Each row comes from the steps of one walk. Every step used is in the known rows, and no mark comes twice. Write the walk behind each row, first mark first.
(in the rows, 128 means zero)
Known rows:
S -> E: [131 138 128 130 119 113 134 126 151 148 121 125 102 113 131 132 133 143
 145 130 105 113 122 137 140 112 115 122 130 140 146 136]
T -> G -> L: [138 112 121 136 139 125 134 135 161 120 104 112 124 147 126 132  98 154
 148 119 147 145 154 137 134 129 159 113 101 136 114 107]
S -> E -> J -> X -> Z: [138 147 110 106 132  94 127 122 137 181 123 154 115  98 140  91 107 148
 110 127 122 100  83 174 125  99  68 125 139 153 155  98]
P -> H -> Z -> X: [148 123 104 152 106 118 179 129 119 160  79 129 145 116 136 127 165 130
 123 119 150 114 129 131 116 119  61 165 111 152 129 125]
W -> K -> X -> J -> E: [136 163 130 113 142 113 163  94 143 142 139 141 150 101 158  99 113 108
 136 116 158 120 133 131 146 131  87 110 169 149 123 109]
J -> X -> L: [130 141 116 106 144 112 119  97 136 138 143 135 153 102 135 124 111 150
 105 134 114 118 123 141 123 109 105 136 120 134 148 114]
G -> L -> X -> J -> E: [137 125  99 143 151  97 177 126 161 138 153 137 169 120 162 106  77 132
 128 120 168 135 138 157 159 134  86 112 112 145 118 130]
A -> K -> W: [128 154 148 118 131 125 111 140 138 153 147 119 136 150 117 151 129 108
 131 135 136 114 131 156 136 137 102 116 156 130 120 151]
E -> J -> X -> K -> W: [122 166 148  93 148 114 154 135 105 176 150 160 141 142 144  88 113 111
 108 136 136 116 104 200 115 111  50 128 150 157 120 113]
T -> G -> L -> X: [136 117 115 137 147 118 139 135 163 124 115 113 146 136 129 136  73 172
 154 119 164 153 166 152 141 143 158 107  98 132 105 122]
E -> J -> X -> Z -> H -> P: [129 136  97 145 100 113 143 142  96 167 119 138 141 140 139  70 103 143
  85 130 134 109  86 144  95 118  34 155 146 132 158  79]
S -> E -> J -> X -> K: [134 155 132  88 137 107 151 126 122 177 141 164 102  99 139  89 117 128
 122 126 102 108 112 178 138  99  80 135 151 162 151 107]
G -> L -> X: [128 130 109 142 145 117 155 125 153 137 125 118 161 128 130 122  80 146
 131 118 158 146 157 155 142 135 148 113 105 132 107 139]
T -> G -> L -> X -> Z -> H: [130 117  99 167 129 130 136 143 132 133 118 111 127 153 113 125  72 189
 134 116 166 151 143 145 127 154 161 112 115 129 119 117]
W -> K -> X -> J: [127 156 123 114 146 126 125  96 127 138 125 135 147 107 143 104 109 109
 145 115 163 136 132 138 133 137 102  97 190 131  97 107]
E -> J: [125 130 135 122 139 112 107 153 116 143 141 157 129 130 145 102 123 119
 126 129 150 121 118 161 139 124  92 132 134 132 126 114]
L -> X -> Z -> H -> P: [125 123  90 180 104 134 147 140 103 150 122 109 146 145 123 122 100 164
 103 135 138 136 112 118 111 151  73 138 143 112 139 121]
W -> K -> X -> J -> E -> S: [147 178 144 119 145 115 184 108 117 130 151 162 134 126 160 100 123 102
 136 106 168 119 105 141 127 128  70 124 168 141 137 109]
T -> G -> L -> X -> K -> W: [129 136 136 136 159 132 162 140 146 147 131 115 138 164 127 142  77 159
 144 128 163 155 158 185 136 144 120  94 125 146  88 132]
E -> J -> X -> Z: [133 136 110 105 140 109 123 125 114 160 126 157 141 112 138  88 101 129
  95 123 141 115  87 167 115 116  79 127 136 139 135  91]
J -> X -> K: [133 143 125  92 138 135 167 105 113 141 135 141 128 114 116 113 115 127
 109 126 104 128 127 138 118 118 128 135 141 147 134 112]
P -> H -> Z -> X -> K: [148 123 106 142 114 138 188 125  96 166  95 137 127 118 123 131 167 119
 107 119 137 129 133 138 124 124  66 163 136 156 121 127]
G -> L -> X -> Z: [133 121  90 150 149 123 142 123 144 149 122 115 156 128 122 126  78 152
 107 118 163 151 133 156 135 142 136 102 121 124 102 132]
J -> X -> K -> W: [126 163 141  99 137 128 178 112 118 160 137 135 139 138 127 114 117 127
 111 135 117 121 113 167 105 116  89 122 144 154 122 125]
Z -> X: [128 135 132 112 120 121 154 119 122 139 104 150 138 104 124 116 147 133
 140 126 137 121 113 134 119 110 139 119 116 138 145 127]
T -> G -> L -> X -> J: [139 105  98 142 163 114 127 138 152 117 127 121 151 133 143 123  70 156
 158 119 182 157 146 161 148 149 116  90 124 131  85 111]
P -> H: [128 120 123 152 108 123 144 146 129 137 115 126 137 149 132 122 130 130
 130 124 124 127 120 124 128 129  79 158 125 124 102 133]
P -> H -> Z -> X -> L -> G: [145 113  86 177 123 118 142 114 127 147 110 121 160  99 152 122 177 124
  94 135 136 127 116 144 142 121  34 148 129 146 147 147]
K -> X: [128 143 121 106 137 135 134 118 122 148 117 122 128 111 137 117 122 126
 134 123 124 136 142 128 121 123 134 121 154 137 117 107]
L -> X -> K -> W: [120 153 141 129 149 136 158 134 114 157 156 134 142 146 128 137 108 136
 124 137 142 143 132 176 132 144  90 110 149 137 104 155]
A -> K -> X -> J: [138 135 105  93 151 132  90 123 118 146 154 129 128 102 135 126 114  90
 144 125 139 137 135 142 143 139 100 102 211 131 102 114]
K -> X -> Z -> H -> P: [127 130  92 154 104 146 145 132  93 160 107 101 119 138 128 104 117 142
 102 130 122 132 114 105  96 130  80 134 177 123 136  90]
A -> K: [136 132 130 111 130 131 100 131 131 132 149 126 124 124 108 148 129 108
 131 128 123 122 142 131 147 141 141 128 158 121 133 139]

Write each row's walk:
[127 141 135 126 129 101 113 149 140 165 133 150  98 117 150 104 128 131
 143 128 126 107 114 167 149 109  80 129 136 143 148 124] : S -> E -> J
[145 121 102 154 123 115 145 121 121 160 104 132 149 106 136 141 159 140
 106 128 145 114 129 138 129 114  44 165 112 145 138 127] : P -> H -> Z -> X -> L
[121 150 147 126 140 141 152 134 111 150 146 132 119 155 125 130 132 118
 117 138 126 135 121 159 123 128  92 117 155 138 110 142] : X -> K -> W
[147 117  99 168 112 126 148 140 125 148 103 106 137 143 138 142 147 127
 110 123 143 122 144 126 127 137  55 176 124 140 111 125] : P -> H -> Z
[158 118  94 153 111 100 199 128 127 158 109 147 160 106 165 112 163 113
 121 121 160 105 108 133 132 119   4 165 117 168 137 115] : P -> H -> Z -> X -> J -> E
[147 131 108 128 123 121 160 108 116 154  94 133 138  96 130 136 162 130
 124 122 156 115 137 137 115 117 113 135 113 155 154 120] : H -> Z -> X
[141 144 125 147 116 130 199 134 100 183  97 132 139 145 132 132 167 121
 112 127 147 118 121 160 112 123  25 152 138 161 111 138] : P -> H -> Z -> X -> K -> W
[132 145 111 125 146  86 104 109 152 161 157 147 135  78 168  76 128 135
 107 141 106 108  98 187 157  95  51 118 140 151 177 129] : S -> E -> J -> X -> L -> G
[128 119  79 189 111 127 166 141 126 155 112  96 153 154 122 110  77 168
 100 125 154 143 133 135 117 144  86 130 131 116 124 117] : G -> L -> X -> Z -> H -> P
[132 155 129 100 126  85 138 130 147 173 127 156 119 100 153  89 117 139
 136 128 119  95 107 173 133  95  76 136 125 158 159 108] : S -> E -> J -> X
[133 146  99 147  93  98 149 143 121 190 114 134 115 126 142  74 110 156
 104 133 109  92  79 152 106 101  24 151 150 144 174  84] : S -> E -> J -> X -> Z -> H -> P
[131 145 133  88 147 121 142 125 100 157 147 167 124 115 136  85 107 114
 105 126 123 122 116 173 126 114  92 138 148 152 134  99] : E -> J -> X -> K
[127 132 105 129 157 134 100 100 127 133 149 112 141  90 155 110 139 116
 108 138 115 150 130 139 144 124 104 100 171 130 137 132] : K -> X -> L -> G
[132 135  92 152  92 125 163 120 107 153 106 110 144 136 122  95 111 155
  91 132 112 115  96 112  85 122  74 152 140 128 158  92] : J -> X -> Z -> H -> P
[130 158 122 118 141 140 130  87 124 153 106 123 136 110 121 120 108 128
 116 114 153 136 129 129 121 139 137 101 178 125 114 111] : W -> K -> X -> Z
[141 136 104  99 143 144  92 114 118 164 131 117 120 105 111 143 114 110
 113 122 126 138 133 131 133 141 132 106 195 125 118 114] : A -> K -> X -> Z
[124 157 124 136 153 134 105  75 142 131 140 117 154  92 144 106 127 118
 111 130 135 144 142 141 152 134 120  94 179 125 135 138] : W -> K -> X -> L -> G
[156 127 117 143 159 103 185 147 143 108 154 148 139 153 162 124  77 151
 149 110 188 142 117 166 143 138  89 119 102 144 124 110] : T -> G -> L -> X -> J -> E -> S
[148 112  87 156 114 111 164 131 109 151  97 140 153 112 150 115 157 116
 131 121 170 122 105 139 122 124  18 147 139 150 109 120] : P -> H -> Z -> X -> J
[129 129 105 108 148 127 120 122 112 140 134 131 134 107 153 106 117 111
 141 124 142 140 120 140 125 127  89 101 182 135  94 103] : K -> X -> J
[138 123 118 129 135 110 149 128 137 128 154 144 140 117 158 112 124 114
 124 128 139 117 108 129 145 126  65 126 138 145 139 119] : X -> J -> E
[125 142 117 110 154 131  98 107 122 147 142 126 131 101 141 128 119 137
 120 132 121 137 142 135 134 117 111 116 157 129 126 112] : K -> X -> L
[130 125 103 139 146 131 127 123 120 145 133 128 147 117 121 136  94 151
 110 128 151 144 115 144 128 149 119 112 137 120 116 136] : L -> X -> Z
[122 148 129 138 154 128 180 132 136 159 143 120 152 157 129 129  82 140
 122 128 156 150 152 187 137 135 110 100 134 141  89 154] : G -> L -> X -> K -> W
[140 153 131 125 136 133 181 114  99 178 112 136 130 124 126 140 167 120
 111 131 154 122 131 168 112 118  77 125 140 166 135 134] : H -> Z -> X -> K -> W
[128 127 113 133 154 138 167 121 129 145 142 126 139 131 118 124  81 135
 119 119 144 158 163 160 148 138 147 112 133 134 100 141] : G -> L -> X -> K
[120 145 111 128 119 111 128 136  95 164 135 157 125 130 133  73 108 141
  99 121 138 108  90 160 104 121  90 146 143 142 151  92] : E -> J -> X -> Z -> H
[149 132 111 118 134 141 171 105  95 160 111 139 116 101 118 137 164 119
 109 121 142 130 145 140 123 123 114 133 139 160 147 122] : H -> Z -> X -> K
[121 129  93 171 125 127 150 134 125 149 128 117 138 146 116 111  79 166
 115 116 156 142 137 147 123 148 149 118 128 124 118 136] : G -> L -> X -> Z -> H
